Every row comes from one small tree of marks. The marks that hang from a mark follow it in brackets, in the order of their numbers. Every link used is in the known rows. Which tree was each row made from?
Known rows
Z_181(Z_25 Z_923 Z_944): [-0.24  0.90 -2.75 -1.06  1.13  0.66 -1.73  0.28 -1.88  1.28  0.07  3.26
  0.76 -0.71  0.27 -0.62 -2.02 -1.49  1.51  1.70  1.09  1.36]
Z_870(Z_446 Z_828(Z_944(Z_181))): [ 0.50 -2.74 -3.72  1.06 -0.16 -1.06 -1.22 -3.25 -1.54 -2.35 -0.55 -3.18
 -0.44 -1.52  0.57  3.19 -1.04 -0.38 -0.75  2.66 -1.90  0.72]
Z_870(Z_828): [-0.29 -1.50 -0.99 -1.30  0.57 -0.24 -0.97 -1.44 -0.25 -0.51 -0.04 -0.21
 -1.36 -0.56 -0.62  0.24 -0.02  0.48 -0.52  0.88 -0.28  0.29]
Z_923(Z_181(Z_462 Z_944(Z_828(Z_870)))): [ 2.10  0.61 -3.91  1.43 -0.26 -1.61 -2.71 -1.81 -1.68  0.35  0.43 -0.19
  0.16 -1.32  0.47 -0.33  0.13 -1.08  2.12  2.34 -1.01  0.18]
Z_25(Z_181): [ 0.63 -0.87  0.78  0.85  1.07  0.00  0.03  0.19 -0.50  0.79  0.79 -0.57
  0.46 -0.09 -0.19  1.60  0.66  1.31  0.31 -0.19  0.75  0.79]
Z_944(Z_181(Z_25 Z_923) Z_828): [ 2.48  0.85 -3.16  0.86 -0.23 -0.29 -1.42  0.10 -2.71 -0.70  0.36  1.04
  0.80 -0.61  2.49 -0.11 -0.83 -1.77  0.49  2.06  1.83  0.36]
Z_828(Z_870(Z_446) Z_944(Z_181(Z_462 Z_923))): [ 1.89 -2.96 -5.57  2.18 -2.71 -1.83 -2.27 -2.96 -2.02 -1.36 -0.45 -2.29
  0.29 -1.24  1.62  2.49 -1.71 -1.58  0.87  3.75 -0.23  1.62]
Z_462(Z_181(Z_923 Z_944(Z_828))): [ 2.40  2.92 -5.01  0.79  1.46  0.00 -1.54  0.69 -2.33 -0.02 -0.16 -0.83
 -0.01 -1.74  0.64 -0.20 -0.55 -1.94  1.01  1.28  1.89  0.71]
Z_25(Z_181(Z_462 Z_944(Z_828))): [ 2.27  0.51 -3.18  1.57  1.06  0.08 -2.94  0.29 -2.03  1.09  1.14  0.63
  1.83 -0.48  0.73  0.64  0.77  0.44  2.46  0.29  1.79  0.45]
Z_181(Z_25 Z_462 Z_923 Z_944(Z_828(Z_870))): [ 1.55 -0.18 -6.00 -0.17 -1.36 -0.43 -4.38 -0.23 -2.54  1.39  0.94  3.30
  0.77 -0.78  0.92 -1.50 -1.57 -1.52  2.81  3.64  2.08  1.26]
Z_870(Z_446): [-0.44 -1.08 -0.96  0.82 -0.52 -0.91  0.15 -0.73 -0.43 -0.12  0.06 -1.79
  0.35  0.15 -0.38  1.44 -1.28  0.78 -0.09  1.05  0.48 -0.22]
Z_923(Z_181(Z_462)): [ 0.87  0.25 -0.79  0.51  0.45 -0.97 -0.31 -1.86 -1.37  0.04 -0.48 -0.34
  0.73 -0.23  0.35  0.75 -0.10  0.20  0.73  0.97 -0.22  0.10]
Z_828(Z_870(Z_446) Z_944(Z_181)): [ 1.15 -2.99 -3.62  2.62 -2.31 -1.69 -1.02 -2.41 -0.77 -1.75  0.04 -3.40
 -0.13 -1.47  0.96  2.54 -0.71 -1.31 -0.16  3.21 -2.74  1.09]
Z_181(Z_25 Z_462): [-0.24 -1.00 -1.53  0.07 -0.71  0.65 -1.30 -0.20 -1.25  0.65  0.41  2.31
  2.04  0.76  0.20 -0.58 -0.81  0.41  0.86  1.32  1.08  0.59]
Z_923(Z_181): [ 0.37  0.47  0.55  0.36  0.96 -1.14  0.74 -1.39 -0.70 -0.12 -0.33 -0.95
 -0.38 -0.64  0.09  0.74  0.03 -0.04 -0.06  0.78 -1.42  0.07]
Z_870(Z_446 Z_828(Z_944)): [-0.66 -3.23 -2.69  0.42 -0.42 -1.09 -1.37 -2.62 -0.80 -1.23 -0.12 -2.55
 -1.34 -1.40 -0.35  2.70 -1.17  0.59 -0.75  2.92 -1.54  0.65]
Z_181(Z_923 Z_944(Z_828)): [ 1.71  2.05 -3.85 -0.18  0.72 -0.32 -2.56  0.47 -1.87  0.65  0.09  1.39
 -0.47 -1.31  1.22 -0.53 -0.81 -1.91  1.75  1.19  1.61  0.18]
Z_25(Z_181(Z_462)): [ 1.06 -1.00 -0.51  0.99  0.57  0.10 -1.01 -0.25 -1.11  0.85  0.73 -0.02
  1.57  0.37  0.07  1.47  0.47  1.54  1.19 -0.06  1.93  0.85]
Z_923(Z_181(Z_25 Z_462 Z_944(Z_828(Z_870)))): [ 1.54 -0.20 -3.88  1.14 -0.40 -1.14 -2.81 -1.43 -2.15  0.99  0.93  1.37
  0.95 -1.12  0.38 -0.76 -0.41 -0.91  2.08  3.45 -1.13  0.64]
Z_25(Z_181(Z_462 Z_944)): [ 1.09  0.20 -2.24  0.95  1.50  0.51 -2.04 -0.33 -1.54  1.13  0.56  0.85
  2.22 -0.17 -0.09  1.03  0.21  0.60  2.23 -0.12  1.19  1.11]
Z_25(Z_181(Z_923)): [ 1.13 -0.71 -0.10  0.13  1.19 -0.37 -0.30  0.16 -1.33  1.02  0.38 -0.02
 -0.07 -0.37  0.48  1.77 -0.32  0.75  0.70  0.39  2.38  1.27]
Z_181(Z_25 Z_462 Z_923): [ 0.24 -0.68 -2.49 -0.92 -0.48  0.25 -1.75 -0.30 -2.10  1.06 -0.04  3.01
  1.37  0.42  0.77 -0.35 -1.92 -0.24  1.35  2.02  2.99  1.13]

Which tree is each row?
[ 0.34  0.77 -2.46  0.40  1.28 -0.01 -1.49 -1.56 -2.20  0.84 -0.04  1.96
  2.06 -0.62 -0.02 -0.10 -0.97 -0.58  1.83  1.81 -0.92  0.89]
Z_923(Z_181(Z_25 Z_462 Z_944))
[ 2.54  1.63 -5.50  0.89  0.26 -0.66 -2.05  0.27 -1.84  0.12  0.22 -1.28
 -0.78 -1.83  0.35 -0.53 -0.55 -2.12  0.97  2.24  1.32  1.21]
Z_462(Z_181(Z_923 Z_944(Z_828(Z_870))))
[ 1.22 -2.00 -2.66  1.72 -2.57 -2.19 -1.53 -0.47 -0.25 -0.14  1.26 -2.28
 -1.18 -0.51  0.16  0.33 -0.45  0.15  0.22  2.56  0.26 -0.37]
Z_944(Z_828(Z_870(Z_446)))
[ 1.86  1.08 -5.48  0.71  0.16 -0.14 -2.06  0.67 -2.26  0.53  0.85  0.24
 -0.03 -1.71  0.24 -0.94 -1.11 -1.95  1.00  3.19  1.28  1.70]
Z_462(Z_181(Z_25 Z_923 Z_944(Z_828(Z_870))))
[ 3.02 -1.03 -5.22  1.07 -2.18 -1.10 -3.05 -0.92 -2.72 -0.27  0.75  1.17
  0.94 -0.39  2.37 -0.67 -0.90 -1.80  1.39  3.45  2.13  0.96]
Z_944(Z_181(Z_25 Z_462 Z_923) Z_828(Z_870))
[ 1.07  0.92 -4.43  0.59 -0.07  0.68 -3.42  0.39 -2.23  0.92  0.82  2.95
  2.31 -0.30  0.79 -1.48 -0.51 -0.80  2.34  1.75  0.95  0.25]
Z_181(Z_25 Z_462 Z_944(Z_828))
[ 0.48 -3.53 -3.48  2.51 -2.50 -1.22 -1.08 -2.07 -1.09 -1.23  0.57 -2.11
  0.60 -1.11  0.74  1.96 -1.26 -1.10 -0.24  3.88 -2.67  1.64]
Z_828(Z_870(Z_446) Z_944(Z_181(Z_25)))
[ 2.26  1.02 -2.60  0.69  1.74 -0.28 -2.31  0.56 -2.19  1.16  0.89  0.58
  0.16 -1.22  0.96  1.04  0.00 -0.33  1.97  0.84  2.14  0.95]
Z_25(Z_181(Z_923 Z_944(Z_828)))
[ 1.45  1.22 -5.38 -0.27 -0.01  0.33 -3.78  0.31 -3.10  1.20  0.41  3.72
  1.66 -0.62  1.40 -1.22 -1.56 -1.41  2.67  2.52  2.82  0.74]
Z_181(Z_25 Z_462 Z_923 Z_944(Z_828))
[ 1.17 -1.06 -3.24  1.80 -0.73  0.76 -1.50 -1.34 -2.01 -1.09 -0.33  0.64
  2.32 -0.70  1.85  1.07 -0.38 -1.43  0.59  1.93 -1.42  1.12]
Z_828(Z_944(Z_181(Z_25 Z_462)))
[ 2.69 -0.60 -4.61  0.97 -0.12 -0.93 -3.77 -0.28 -2.35  1.41  1.27  0.90
  0.47 -1.04  0.82  0.66 -0.18 -0.18  2.80  1.97  2.65  1.38]
Z_25(Z_181(Z_462 Z_923 Z_944(Z_828(Z_870))))
[ 2.14  0.76 -3.41  0.38 -0.01 -0.25 -1.33 -1.40 -2.31 -0.78 -1.10  0.47
  1.58  0.00  1.97  0.67 -0.91 -1.59  1.14  0.56  2.47  0.60]
Z_944(Z_181(Z_462 Z_923))
[ 1.37  0.00 -3.31  1.80 -0.13 -2.38 -1.64 -1.80 -1.43  0.27  0.61 -2.08
 -0.81 -1.57  0.00  0.72 -0.54 -0.83  1.12  2.95 -1.70  0.01]
Z_923(Z_181(Z_944(Z_828(Z_870(Z_446)))))
[ 1.75 -0.27 -4.77  1.98 -0.75 -2.30 -2.55 -2.21 -2.10  0.20  0.47 -1.46
  0.30 -1.12  0.17  0.76 -0.79 -0.59  2.03  3.09 -0.51  0.05]
Z_923(Z_181(Z_462 Z_944(Z_828(Z_870(Z_446)))))
[ 0.59  0.76 -2.38  0.07  0.83  0.44  0.17  0.56 -1.85  0.28 -0.11  0.05
  0.46 -0.58  0.11  0.13 -1.42 -0.70 -0.37  1.74  2.02  1.61]
Z_462(Z_181(Z_25 Z_923))
[ 2.46 -1.26 -3.90  2.55 -2.20 -2.12 -1.40 -1.19 -1.11 -1.27  0.77 -3.10
 -0.03 -0.60  1.34  0.77 -0.13 -1.05  0.13  2.33 -0.04 -0.25]
Z_944(Z_181 Z_828(Z_870(Z_446)))
[ 1.75  2.33 -4.97  0.57  1.43  0.63 -1.66  1.02 -2.80  0.34  0.36  0.73
  0.74 -1.51  0.49 -0.59 -1.15 -1.79  0.99  2.20  1.90  1.26]
Z_462(Z_181(Z_25 Z_923 Z_944(Z_828)))
[ 1.00 -0.38 -4.09  1.33 -1.24 -1.38 -2.55 -0.39 -0.64  0.18  1.05 -1.07
 -0.40 -1.06 -0.06 -0.21 -0.54 -0.85  1.40  2.26 -0.42  0.01]
Z_181(Z_944(Z_828(Z_870(Z_446))))
[ 1.38  1.29 -3.44  1.09  0.88 -0.40 -2.32 -1.04 -2.61  0.83  0.52  1.69
  1.69 -0.91  0.73 -0.48 -0.40 -0.76  2.00  2.40 -0.40  0.26]
Z_923(Z_181(Z_25 Z_462 Z_944(Z_828)))
[ 1.91 -0.27 -6.66  0.83 -1.67 -1.75 -4.21 -1.05 -2.35  0.68  0.43  0.33
  0.11 -0.94  0.81 -0.04 -1.86 -1.23  2.69  3.16  2.64  0.57]
Z_181(Z_462 Z_923 Z_944(Z_828(Z_870(Z_446))))
[ 1.21 -0.19 -2.55  0.88 -0.25  0.52 -1.03 -0.83 -2.02 -0.65 -0.12  1.28
  2.91  0.51  1.38 -0.07 -0.56 -0.81  0.74  0.87  0.77  0.62]
Z_944(Z_181(Z_25 Z_462))
[ 1.13  0.47 -1.73  0.02  2.13  0.06 -1.39  0.08 -1.71  1.38  0.39  0.83
  0.43 -0.92  0.10  1.39 -0.51 -0.21  1.73  0.34  1.71  1.57]
Z_25(Z_181(Z_923 Z_944))
[ 1.55 -2.15 -2.71  2.10 -1.76 -0.85 -1.11 -1.73 -0.37 -1.51 -0.08 -1.76
 -0.44 -1.60  1.33  1.21  0.36 -1.99 -0.16  2.23 -3.11  1.24]
Z_828(Z_870 Z_944(Z_181))
[ 0.95 -2.63 -2.61  1.91 -1.95 -0.38 -1.15 -1.44 -0.78 -1.22  0.50 -0.46
  0.33 -1.35  1.15  0.78 -0.07 -1.85 -0.10  3.22 -3.15  1.73]
Z_828(Z_870 Z_944(Z_181(Z_25)))
[ 0.70 -0.44 -3.41  0.56 -0.93 -0.14 -2.76  0.54 -0.92  0.94  1.50  1.89
  0.19 -0.97  0.03 -1.53 -0.33 -1.15  1.41  2.63 -0.86  0.70]
Z_181(Z_25 Z_944(Z_828(Z_870)))
[-0.10  0.97 -1.12  0.31  1.90 -0.11 -0.37 -1.03 -1.53  0.78  0.18  1.34
  0.93 -0.97 -0.18  0.04 -0.81 -0.80  1.02  1.72 -2.14  0.83]
Z_923(Z_181(Z_25 Z_944))
[ 1.09 -2.68 -5.49  0.62 -0.49 -1.18 -2.44 -3.71 -2.70 -2.05 -0.92 -2.25
 -0.02 -1.44  1.25  3.25 -1.93 -0.68  0.25  3.36  0.48  1.15]
Z_870(Z_446 Z_828(Z_944(Z_181(Z_462 Z_923))))
[ 1.71 -2.58 -4.67  1.30 -2.22 -0.57 -2.56 -2.06 -2.02 -0.79  0.00  0.73
  0.65 -1.18  1.98  0.86 -1.17 -2.15  0.95  3.97 -0.79  2.23]
Z_828(Z_870 Z_944(Z_181(Z_25 Z_462 Z_923)))
